Each row was made from one small tree. The marks that hang from a mark follow it in brackets, in the order of their numbers. Every link used is in the known rows. Write each row's tree.
In the rows, zero is written as 128.
Known rows:
z27[z575[z121]]: [133  97 137 131 128 161 139 102 164 161 149 170 164 120 151 123 127 149
 159 121 112 138 184 161  69 109 138  92 109]
z27[z575[z121 z165 z358 z471 z766]]: [115  87 173  88 150 171 151  75 146 187 182 138  74 152 113 145 130  90
 115  95 176 110 109 128 137  89 131 130 133]
z575[z27 z165 z358 z766[z824]]: [138  85 143 113 148 108 134  91 160 207 203 144  93 170 168 108 101  99
 140 137 148 131  90 128 160  92 141 143 135]
z981[z575[z165 z358]]: [124 100 122 136 145 151 109  97 144 202 183 120 116 145 170  81 142 157
 150  87 134 113 145 128 131 112 155 110 108]
z358[z575[z27 z121 z165 z471 z766[z824]]]: [123 100 170 118 151 152 126  54 129 191 190 143 108 155 139 156  85  77
 120 114 142 110  84 123 171 107  95 162 124]
z26[z575[z165 z358 z766]]: [137  99 140 137 155 118  96 101 145 210 162 123  84 138 138 107 142 132
 134 129 145 123 150 143 127 112 164 143 126]
z26[z575[z121 z165 z766]]: [149 104 146 153 158 137 100  84 161 202 152 132 111 137 139 125 139 117
 135 123 131 112 168 140 123 103 142 140 133]
z121[z575[z27 z165 z471] z649[z358]]: [112  90 145 141 126 101  97 130 109 174 187 116  71 176 112 134  75 109
 153 135 138 139 127 164 111 103 112 135  78]
z302[z367]: [140  79 111 182  99 149 115 141 175 150 154 148 199 140 181  95 108 161
 169 133 104 139 168 184  91  97 149  92  93]
z649[z358]: [150  79 129 158 111 119 127 141 151 160 140 153 144 148 148 110 100 161
 163 151 130 160 193 160  83 127 151 110  90]
z766[z575[z27 z121 z471] z824]: [184  73 145 131 122 137 108  74 141 155 207 160 171 157 165 109  70 142
 161 164 105 122 102 115 127 127  97 125 117]
z272[z575[z165 z358]]: [126 101 150 119 144 117 108  99 149 193 163 147 102 138 144  99 132 161
 145  93 139 148 139 159 104 109 160 118 124]
z26[z575]: [153  96 111 179 131 118  87 120 148 175 138 144 162 110 158  89 126 178
 170 148  95 136 195 169  77 133 155 113  87]
z121[z649[z358[z575[z27 z165 z766]]]]: [ 89 114 160 112 131 113 115 114 124 195 159 140 102 170 127 138  79 100
 151 152 151 164 164 169 106 118 127 143 103]
z272[z575[z121[z649] z358 z766]]: [ 99 101 166  86 162 133 103  91 171 201 156 174 125 168 137 139 119 106
 119 137 151 193 175 141 116  89 139 128 131]
z358[z575[z121 z766]]: [115 111 152 137 147 170 118  89 157 201 135 163 157 136 159 154 122 111
 117 130 126 159 176 147 124 112 125 132 114]
z26[z575[z358]]: [153  86 121 154 144 117  82 120 144 172 151 139 125 120 156  95 136 172
 149 144 114 139 171 152  99 125 154 111  99]
z216[z302 z575[z27 z165 z766[z824]]]: [139 122 127 170 128 116 161 106 140 217 204 132 104 123 171 136 138  95
 146 168 128 110 140 190  79 121 117 157 103]
z358[z575[z165 z471 z766]]: [ 94 112 152 137 134 162 122  87 120 210 156 128 117 139 130 130 109 107
 126 102 148 123 129 154 131 119 134 153  98]
z121[z575[z27 z766] z649[z358]]: [105 102 138 141 132  95 108 139 145 199 162 153 119 175 132 146  77 104
 148 186 132 193 181 171 103 109 131 141  87]
z302[z216[z575[z121 z165]] z367[z883]]: [153  79 134 200 121 173 124 117 156 103 152  99 146 143 168 145 157 127
 138 115  88  80 157 186  94  91 100 101 103]
z302[z216[z575[z121 z358 z471]] z367[z883]]: [155  49 144 181 123 180 123 118 145  82 163 102 135 151 158 159 150 118
 111 131 109  96 131 167 121  93  84  98  85]
z216[z575[z27]]: [154  97 128 189 121 114 129 122 161 187 169 141 147 103 176 120 121 142
 170 161 107 156 162 210  77 116 118 113  66]
z272[z575[z27 z121 z165 z471 z766[z824]]]: [136  90 176 113 152 122 135  48 154 193 194 162 117 159 126 136  81  95
 134 115 151 130  89 133 156  97 113 163 136]
z302[z216[z575[z27]] z367[z883]]: [154  67 121 218 100 142 137 134 158  97 152 119 183 127 184 128 132 143
 155 161  78 116 155 222  85 104  99  95  67]
z302[z367[z883]]: [143  67 110 184  99 142 130 134 147 123 134 132 197 144 182  93 129 150
 179 143  80 119 168 190  75 100 156  93  70]
z575[z165]: [136  97 120 162 123 137 118 118 154 192 159 132 136 138 169  84 129 148
 166 102 116 123 159 165  90  99 157 106 100]
z272[z575[z27 z121 z165 z766]]: [136 101 175 127 153 120 138  66 179 207 169 164 120 144 147 134 113 103
 134 114 149 154 128 166 136  82 125 139 135]
z575[z121 z471]: [152  63 138 155 130 166 119 103 159 160 161 146 153 146 158 121 117 120
 135 115 127 134 146 138 118  89 115 104  84]

Write each row's tree:
[ 86 107 143 129 134 123  98 126 114 206 168 117  74 189  93 144  86  93
 135 136 155 146 160 144 112 109 138 159  96] -> z121[z575[z165 z471 z766] z649[z358]]
[ 99 109 160 119 149 147 112  90 152 198 156 164 149 153 162 154  98  80
 127 152 128 176 161 163 125  94 103 128 103] -> z358[z575[z27 z121[z649] z766]]
[121  96 152 149 128 141 120  91 116 179 175 126 116 124 149 120  99 122
 143 100 132 116  96 173 131 112 110 128  79] -> z358[z575[z27 z165 z471]]
[106  89 119 158 127 119  89 131 129 180 177 139 140 154 148 118  87 117
 155 150 105 162 142 177  97  94 114 113  53] -> z121[z575[z27 z471] z649]
[148  74 149 148 137 164 120  92 149 172 175 122 111 153 149 119 125 109
 134  84 139 100 120 133 128  79 117 112 102] -> z575[z121 z165 z471]
[142  55 163 127 127 126 122 112 144 143 179 146 118 178 136 142  75  90
 142 155 149 156 136 147 123  84  87 110  78] -> z575[z27 z121[z649[z358]] z471]
[171  94 138 111 129 107 100  90 135 182 219 139 117 160 174  82  91 160
 169 148 114 118  91 122 126 129 134 124 141] -> z766[z575[z27 z165 z358] z824]
[102  97 127 151 132 119  89 120 121 191 191 117 101 160 139 115  94 105
 154 121 115 135 119 172 108  85 115 122  71] -> z121[z575[z27 z165 z471] z649]
[109 104 154 128 136 135 128  71 118 201 187 140 119 145 140 129  77 100
 137 123 138 117  89 143 153 124 115 165 107] -> z358[z575[z27 z165 z471 z766[z824]]]
[135  79 141 138 129 121 143  80 146 198 201 139 120 163 147 105  77  91
 151 132 144 113  84 138 152  98 126 157 107] -> z575[z27 z165 z471 z766[z824]]
[109  88 159 124 138 153 101  92 127 163 169 148 141 146 150 147  89  96
 132 131 123 150 131 158 123  97  82 114  75] -> z358[z575[z27 z121[z649] z471]]
[168  79 146 110 126 116 104  82 117 172 229 128 107 164 155  87  79 147
 160 141 130 103  62 114 143 129 121 134 126] -> z766[z575[z27 z165 z358 z471] z824]
[130  79 121 156 138 140  92 130 130 178 170 131 109 142 147 124 124 142
 123 122 123 146 131 142 123 106 137 116  76] -> z121[z575[z358 z471]]
[119  81 157  83 146 164 146  75 147 169 183 169 119 157 120 144 103 107
 125 132 152 126 123 106 130 114 129 137 131] -> z27[z575[z121 z358 z471 z766[z824]]]
[134  90 169 140 142 155 118  74 126 171 178 129 105 133 149 146 107 100
 124  92 136 109  91 152 149  95  88 124  97] -> z358[z575[z27 z121 z165 z471]]
[147  80 165 124 167 143  98  76 141 190 176 116  61 151 119 137 138  98
 106 112 164 101 116 114 162  94 128 148 127] -> z26[z575[z121 z165 z358 z471 z766]]
[144  83 125 161 141 112 102 132 152 182 175 147 115 135 176 123 121 142
 135 143 110 164 129 165 125  97 131 107  84] -> z121[z575[z27 z358]]
[138  94 128 170 138 152 109 129 160 166 169 113 103 130 164 123 151 149
 123 111 125 124 158 168 103 109 117 105 110] -> z302[z216[z575[z165 z358]]]
[139 105 168 117 156 111 131  56 172 201 183 174 128 155 145 131  94 108
 143 123 135 144 118 141 139  97 127 154 150] -> z272[z575[z27 z121 z165 z766[z824]]]
[100 114 166  68 170 124  97  70 156 207 180 162  95 186 126 133 108 101
 131 116 147 154 143 111 127  96 141 151 163] -> z272[z575[z121[z649] z165 z358 z766[z824]]]
[123  71 183 108 140 128 137  89 145 183 192 128  73 197 116 152  79  46
 127 137 183 136 112 138 155  70  95 145 108] -> z575[z27 z121[z649[z358]] z165 z471 z766]
[153  81 137 187 118 124 131 113 144 178 181 131 135 108 157 124 109 129
 160 152 123 141 131 201  94 115 103 122  51] -> z216[z575[z27 z471]]
[185  74 157 122 136 134 108  96 161 167 193 152 137 149 185 115 116 142
 137 158 126 153 120 138 131 102 110  95 123] -> z766[z575[z27 z121 z358]]
[128 103 121 151 148 129  89 127 139 198 170 121  82 145 157 116 143 145
 134 100 117 132 138 145 115  98 152 115 107] -> z121[z575[z165 z358]]
[117  77 138 113 122 153 138 110 132 158 170 152 125 126 130 109 117 151
 148 119 142 133 137 157  92 119 144 101  88] -> z27[z575[z358 z471]]
[105 107 118 150 126 110  82 155 129 178 146 145 127 169 131 129  94 146
 161 160 109 177 211 161  66 123 144 118  82] -> z121[z575 z649[z358]]
[127  91 153 122 130 170 143  83 139 163 171 140 115 131 123 125 122 125
 150  84 138  96 131 150  96 100 126 109 111] -> z27[z575[z121 z165 z471]]
[103  93 125 147 122 122  85 146 112 168 157 133 115 172 112 134  81 133
 151 152 123 163 181 153  82 121 130 128  68] -> z121[z575[z471] z649[z358]]
[ 88 101 167 112 128 121 118 108 110 188 168 131  93 173 110 142  69  89
 142 145 162 153 141 162 120 117 116 151  92] -> z121[z649[z358[z575[z27 z165 z471 z766]]]]
[162  83 168 131 171 115 106  77 161 196 182 130  68 144 147 136 135  96
 117 133 153 120 113 137 165  85 122 137 137] -> z26[z575[z27 z121 z165 z358 z766]]
[136  97 149 140 146 158 131  90 179 211 159 141 121 160 159 129 136  92
 129 107 143 129 156 137 130  76 140 128 131] -> z575[z121 z165 z766]
[ 82 107 144 104 125 130 102 113 108 177 156 155 134 180 109 137  57 115
 150 166 138 162 178 132  99 146 130 158  98] -> z121[z649[z358[z575[z471 z766[z824]]]]]
[117  90 164  77 151 162 145  65 139 180 194 148  83 163 110 143 111  95
 125 103 164  98 101 102 140 104 132 145 149] -> z27[z575[z121 z165 z358 z471 z766[z824]]]
[156  81 175 110 122 126 105  91 122 162 205 122  99 181 127 124  75 111
 154 146 149 124 112 136 120 106  92 122 113] -> z766[z575[z27 z121[z649[z358]] z165 z471]]
[ 98 116 143 126 136 154 115  77 114 206 169 138 125 148 129 127  90 113
 136 111 133 112 120 129 134 134 136 167 113] -> z358[z575[z165 z471 z766[z824]]]
[150  61 172  99 160 136 137  63 154 186 219 137  67 185 146 142  98  60
 108 118 169 110  53  97 197  73 102 150 138] -> z575[z27 z121 z165 z358 z471 z766[z824]]
[144  77 112 214 102 159 126 141 153 101 137 116 189 129 175 125 145 156
 155 149  75 113 183 209  70 114 117  95  74] -> z302[z216[z575] z367[z883]]
